Each row comes from the steps of one path. Every step used is in the known rows, and no mark comes twice. Write the path behind each row, first mark first.
Known rows:
muso > tafut > tebe > koni > puzeg > dimep > litadu: [-15.6  12.6  23.5  10.5   5.8  27.5 -17.7  18.5 -19.5  25.8   5.0   5.5
  -4.6   5.4  17.6   9.5   8.6  16.5  -0.7 -31.3  57.1  16.3   1.9 -18.0]
muso > dimep: [-18.0  13.2   0.8  14.1 -14.8 -13.1   7.6  13.7 -14.5  21.3  -8.1 -14.3
   7.2  17.3   7.0  13.1  32.5  21.6   0.3  -8.8  33.2   5.8  -6.0  -2.4]
dige > litadu > dimep > tebe: [  2.8  11.9  17.4  23.2  -6.9 -17.9   2.8  17.4 -24.4   0.9 -18.7   4.3
 -25.9   9.0  22.4   4.0  25.3   5.7 -10.1  -6.2  26.7 -14.8 -18.4  -2.0]
tafut > tebe > koni > puzeg > dimep > litadu: [-11.6  11.3  39.4  16.2  -1.3  25.2  -2.6  25.4 -20.9  27.8   1.9  14.1
  -6.2  -2.6  19.4   6.8  15.0  22.0   0.8 -39.7  51.3   8.8   7.7 -16.5]
dimep > tebe > koni: [  3.9  14.9   5.9  12.2   2.7  -8.5  11.1   7.8  -5.0  24.4   9.9   8.1
  -3.4  14.7  23.0   3.7  27.1  12.7  -0.9  -7.5  26.6   0.6 -18.3  -7.3]
muso > tafut > puzeg > dimep > tebe: [-15.0  18.0  17.4   5.8   3.5 -13.1  -1.6  16.2 -23.7  21.0  10.5  12.3
  -5.0  20.2  -6.1  17.2  20.3  -6.5   1.2 -19.8  49.4  -1.7 -30.1 -20.6]
dige > muso > tafut > litadu > dimep: [-20.5  -0.5   1.9  26.0  -9.1  -1.6  -9.2   0.4 -25.8  14.8 -22.6  16.3
 -18.4   8.3  12.2   5.7  12.4  -3.6  -4.3  -3.4  27.3   6.2 -14.3 -15.8]
dimep > litadu > tafut > puzeg > koni: [-19.9   5.4  32.4  36.2 -13.5  13.0  -1.1  12.2 -36.8  21.1  -5.6  -1.7
   1.6   9.0  16.1  20.1  18.7  -0.8  -8.5 -16.3  42.8   9.4  -2.0 -14.2]
tebe > koni > puzeg > dimep > litadu: [  7.8  14.7  35.7  15.5   4.1  27.9  -0.6  27.7 -22.2  34.0 -10.5   8.2
  -4.2   0.6  24.2  14.9   6.2  11.9  -4.6 -23.7  41.2  16.9   9.7 -16.3]
litadu > tafut > tebe > koni: [-27.3  -0.9  13.8  38.3 -13.9  -0.2  -7.5   0.6  -0.1  21.8  19.0  -1.5
  -2.2  27.2  15.1   8.5  17.6  30.3  -2.4 -25.8  44.9  -0.4  -0.6   3.6]
tebe > koni > puzeg: [  6.6   6.2  11.8  11.6   0.5  14.4   0.9  14.6  -8.7  36.8   6.1   8.7
  -4.5  12.8  18.5  13.5  17.8  34.5   0.7 -13.0  40.5   3.8  10.8  -7.4]
litadu > tafut > puzeg > dimep > tebe > koni: [ -6.8   4.3  32.8  30.6  -1.0 -18.4  -2.7  10.4 -12.4  27.0  16.3  13.2
 -12.7  21.0   7.2  20.3  17.0   2.0  -2.3 -32.4  49.9  -2.8 -12.3 -12.0]
dimep > tebe: [ -5.1  18.9   7.8   7.9   1.5  -6.4  11.2   9.8 -19.6  13.2   0.8   4.3
  -1.0  20.5   9.1   3.1  31.0   5.8  -1.0  -9.0  21.2 -10.6 -23.4 -10.4]
muso > tafut > litadu > dimep > tebe > koni: [ -4.3   5.6   1.3  31.1  11.0 -16.5 -15.8   3.3  -6.3   7.1   7.6   9.6
 -22.0  15.5  43.1   3.8  15.3   4.6   3.7  -4.0  24.7  13.6 -23.8 -14.6]
koni > puzeg > dimep > litadu > tafut: [-11.6  18.6  40.2  27.0   7.1  31.0 -14.4  26.0 -31.1  20.4 -17.1  -7.4
  -3.8  15.4   7.6  15.5   0.3   4.1  -9.1 -28.7  42.0  -1.1  10.1 -17.3]
litadu > dimep > tebe > koni > puzeg: [ 16.2  11.0  17.0  19.0   8.9  -7.2 -12.6   9.1  -8.7  17.5   4.4  14.0
 -26.0   4.3  30.5  11.6  17.4  25.1  -1.4  -8.8  35.1 -19.4   5.1  -7.5]
muso > dimep > tebe: [-10.2  17.9   1.2   3.9  -5.4 -26.6   8.2   9.2 -17.0  10.4  -0.9  -6.1
  -1.4  14.5  13.6   6.0  40.7  10.8  -0.8 -10.6  31.2 -14.4 -22.6  -7.4]
koni > tebe: [ -7.3  18.2   2.3  12.2   7.9  15.1   0.7  22.2 -18.7  26.7 -11.8  12.6
  11.5   5.7   0.6   8.3  23.8  13.8   0.0   0.3  29.0  -2.6  -5.1  -0.9]
litadu > tafut > tebe > koni > puzeg > dimep: [-17.4   0.0  36.0  39.7  -4.2  14.3 -15.7  12.9  -4.4  32.5  15.9   9.4
 -15.7  13.5   4.0  11.3   7.1  34.7  -2.4 -42.1  63.2  -4.0  10.9  -3.5]
tebe > koni > puzeg > dimep: [  8.6   8.6  26.0  22.6   0.1  17.1   2.0  22.6  -7.8  43.0   1.8  13.0
  -7.3   6.2  12.7  17.7   6.2  28.8  -1.3 -23.4  48.4  11.0   8.7  -9.6]
puzeg > dimep > litadu > tafut > tebe > koni: [-25.7   4.9  36.6  43.1  -7.4  13.9  -9.6  11.9 -14.9  21.7   2.3  -3.2
  -2.4  17.5  19.3  10.6   8.3   6.7  -7.7 -36.0  44.6  15.4  -1.8  -8.1]
koni > puzeg > dimep > litadu: [ -2.9  20.9  37.3  11.3   3.6  33.1   1.8  31.9 -33.3  22.8 -19.5   1.6
  -2.3   1.4   6.5  13.0   8.8   5.7  -4.1 -25.3  37.1   7.3   3.1 -18.5]
litadu > tafut > tebe > koni > puzeg: [-18.2  -1.1  20.9  29.8  -4.7  11.6 -13.7   5.2  -7.5  23.2  18.3   6.6
 -13.0  22.0  12.6   7.0  16.8  39.5   1.3 -30.1  53.2 -15.9  12.9  -1.2]

Which path is each row?
[ -7.9   2.5  31.2  21.6  -6.8  16.0   1.2  18.9  -9.8  37.4  13.4  19.2
 -11.0   1.6   6.8   3.8  14.7  36.8   3.1 -38.6  57.6   4.4   4.4  -5.1]
tafut > tebe > koni > puzeg > dimep
[-15.5  11.3   1.4  24.3   9.6 -12.7 -11.0   7.2 -17.7  -0.8   0.4   4.0
 -19.4  20.9  24.9   2.9  18.0  -4.8  -0.3  -6.0  19.4   3.0 -31.3 -21.0]
muso > tafut > litadu > dimep > tebe
[-16.5   7.2   4.3   8.6  -0.7  14.4 -15.2   3.9  -6.1  25.1  21.1   7.6
  -6.0  16.5  11.8   9.4  17.7  37.0   3.8 -19.7  58.0  -1.5   0.6  -9.2]
muso > tafut > tebe > koni > puzeg
[-11.3   3.1  18.0  12.0  -6.8  13.0   0.1   9.9  -7.2  29.2  18.8  17.3
  -9.6   9.0  14.5   4.3  23.8  40.6   3.0 -25.8  49.6  -6.5   7.5  -6.5]
tafut > tebe > koni > puzeg
[-27.6  11.8  44.4  27.5   0.8  28.1 -12.6  23.5 -30.4  13.3  -6.7  -1.1
  -7.2  13.5   0.6   6.7   6.8  11.0  -7.2 -43.1  49.1  -7.6   5.9 -16.4]
koni > puzeg > dimep > litadu > tafut > tebe
[ 10.1  15.6  20.9  23.8   2.9  -5.8   9.4  15.2  -6.0  32.9   5.3  14.0
  -7.3   9.2  18.4   6.8  19.2   8.1  -2.1 -18.6  34.6  10.4 -18.3  -7.6]
puzeg > dimep > tebe > koni
[ -5.9   4.7  14.5  31.6 -15.5  -5.2   1.0  20.4 -22.8  13.7 -22.8   1.1
 -16.2   9.4  16.2  14.0  15.8  17.9 -11.8  -5.2  30.2   1.3  -4.4   2.3]
dige > litadu > dimep
[  8.8   1.7  22.2  21.5   6.9  -5.1  -9.3  14.2 -14.3  13.5   3.6  23.0
 -31.3   4.1  40.3  -1.8  17.5  16.2   6.0 -14.9  27.5  -8.2  -3.2 -17.6]
tafut > litadu > dimep > tebe > koni > puzeg
[ -1.7  10.5  41.5  33.6   6.0  26.8 -17.0  20.3 -19.1  29.4  -8.6  -3.0
  -4.8  13.1  22.1  18.9  -1.9   9.1  -9.3 -28.4  45.3   8.2  14.8 -13.9]
tebe > koni > puzeg > dimep > litadu > tafut
[-26.9  13.3  14.3  29.1  -9.3  -5.5  -8.8  11.2 -25.6   7.4 -16.5 -31.8
   9.5  24.6  19.3  17.2  24.6   4.0 -10.8 -14.2  31.2   1.1   1.4 -10.1]
muso > dimep > litadu > tafut
[-22.1   4.4  32.7  22.7   2.0  21.2 -17.9  11.4 -19.1  17.2   7.2  -0.1
  -6.4  16.1  22.5   6.0  15.0  23.4  -2.8 -27.2  49.9 -10.1  12.5  -9.9]
dimep > litadu > tafut > tebe > koni > puzeg
[ 12.3  12.8  12.1  -0.3  10.5   1.1  -0.7  12.1 -10.2  25.5  12.6  14.6
 -14.4  10.9  23.0   4.0  25.0  22.2   2.5 -10.3  37.9 -14.5  -4.0 -12.6]
dimep > tebe > koni > puzeg
[  3.7   7.5  27.3  15.4  -6.0 -15.4  11.1  17.1 -14.0  31.7  12.6  25.1
 -10.5   7.3   8.9  15.4  26.2   3.9   2.2 -25.3  45.5   5.7 -16.8 -14.9]
tafut > puzeg > dimep > tebe > koni
[-17.9   2.4  14.5  39.6  -9.3  -0.8   4.5  17.1 -19.7  11.2 -11.3   6.5
 -13.9  14.0  19.9   7.0  14.9  10.6  -2.1 -11.3  14.1  14.1  -8.8 -12.8]
tafut > litadu > dimep
[-24.7  11.5  -0.8   5.1  -5.8  -3.5  -2.2  10.1 -22.2  23.1   6.6   4.3
   7.0  27.5  -4.2  24.3  22.1   8.2   0.5  -7.8  42.0   3.8 -14.5 -13.5]
muso > tafut > puzeg
[-26.1   3.4  25.8  20.5  -4.5   2.8 -21.9  11.0 -19.9  14.4   5.4 -12.5
  -5.4  12.2  29.5   7.8  28.4  30.3  -0.5 -30.1  56.9 -10.3  16.7 -10.4]
muso > dimep > litadu > tafut > tebe > koni > puzeg
[-12.0  -4.6  41.9  35.5 -13.0  10.9 -11.2  23.0 -14.0  27.1   2.1  14.8
 -26.6  11.4   9.6   7.8  10.8  30.7  -2.4 -43.5  71.8  -3.6   5.7  -1.7]
dige > litadu > tafut > tebe > koni > puzeg > dimep
[-14.5   7.6  15.6  17.1  -0.4  16.9 -14.3  13.9  -5.2  34.4  17.1  11.4
 -10.4  11.4   5.7  11.9   9.0  34.3   4.0 -32.0  64.4  10.5   0.5  -8.0]
muso > tafut > tebe > koni > puzeg > dimep
[-13.0   6.7   3.9  14.7  -0.1 -17.6  -6.2  -2.4 -27.8   2.4 -17.0  20.4
 -27.2   5.6  16.0  -2.0  19.3 -14.4  -5.7  -4.9  29.0  -6.2 -27.5 -19.1]
dige > muso > tafut > litadu > dimep > tebe
[-14.2  10.5  30.5  32.1   1.4  22.6 -11.4  19.7 -35.5  25.5 -12.1  12.6
   7.8  -4.3  11.6  16.3  21.6  -3.8  -1.9  -8.5  47.6   3.5   0.6  -9.6]
dimep > litadu > tafut > puzeg > koni > tebe
[-27.4   6.4  23.5  34.1  -7.0  11.8 -10.0   5.9 -14.9  13.7   4.2  -7.3
   1.9  22.7  25.9   8.7  13.4  13.5  -6.1 -22.7  38.1   5.1   1.2  -4.4]
dimep > litadu > tafut > tebe > koni
[-19.4  13.6  36.3  13.3  -9.3  10.6  11.7  29.7 -36.8  23.4 -12.9   9.0
   7.1   7.6   0.1  22.4  18.0 -10.3  -2.7 -27.2  36.1  16.4  -9.1 -19.6]
tafut > puzeg > dimep > litadu
[-27.2  10.2  29.0  20.0  -5.6   6.0  -2.4  14.5 -37.3  12.8  -7.4  -5.5
   7.2  26.3   8.3  24.5  17.2  -7.6  -8.6 -17.0  32.5  -3.9   0.3 -17.4]
dimep > litadu > tafut > puzeg
[-25.8  16.9  21.7   7.7  -2.4  11.5  -2.4  26.0 -34.1  20.9  -9.3   2.2
   4.8  19.1   1.0  26.5  13.0 -13.5  -3.4 -20.5  45.2  18.8 -13.9 -25.0]
muso > tafut > puzeg > dimep > litadu
[-11.7  11.7  -5.9   6.1  -9.2   4.0   0.3  -2.2 -21.7  26.7 -15.5   8.7
   2.2  17.2  -4.0  11.6  19.0   2.6  -9.2  -3.5  41.8  -1.7 -11.4  -7.6]
dige > muso > tafut
[-40.4  10.8  24.4  28.9  -6.5  14.5  -6.3   8.9 -26.6   4.0  -4.0 -11.8
   4.6  25.0  11.2   3.7  19.2   4.4  -9.4 -25.4  31.9  -4.0  -4.6  -8.6]
dimep > litadu > tafut > tebe
[-16.7   8.7  36.1  25.6  -2.2 -14.2  -0.9  16.5 -24.3  17.7   6.8   9.3
 -10.5  23.7  -7.8  19.3  20.0  -7.1  -2.5 -32.9  46.2 -14.2 -20.3 -15.4]
litadu > tafut > puzeg > dimep > tebe
[-13.0   0.9   6.7  -0.7  -9.3   8.7 -10.9  -5.5 -13.8  31.0   5.9  27.6
 -12.6   4.5   5.4   4.8  20.4  30.6   0.9 -20.6  65.8 -11.0   3.1 -11.1]
dige > muso > tafut > tebe > koni > puzeg
[ -9.2  -0.1  27.6  37.4 -11.5   9.7  -4.6  20.3 -32.0  28.5 -11.9  26.1
  -7.4  -5.5   5.2  15.0  26.1  12.5  -3.0 -10.9  61.4  -1.0  -6.4  -0.6]
dige > litadu > tafut > puzeg > koni > tebe
[  1.7  13.1   0.2  11.2  -4.1 -30.4   6.0   3.8  -5.0  21.0   9.6  -0.8
  -2.5  14.6  29.4   8.9  41.1  18.2   2.3 -10.2  34.4   0.5 -13.7  -2.4]
muso > dimep > tebe > koni
[-25.2   3.3  33.6  37.0 -13.5  -1.7  -1.8  21.1 -21.1  27.6   2.2   2.1
  -2.1  23.1 -12.8  26.5   8.7   4.4  -5.8 -30.4  46.9   3.6  -2.4 -10.0]
litadu > tafut > puzeg > dimep
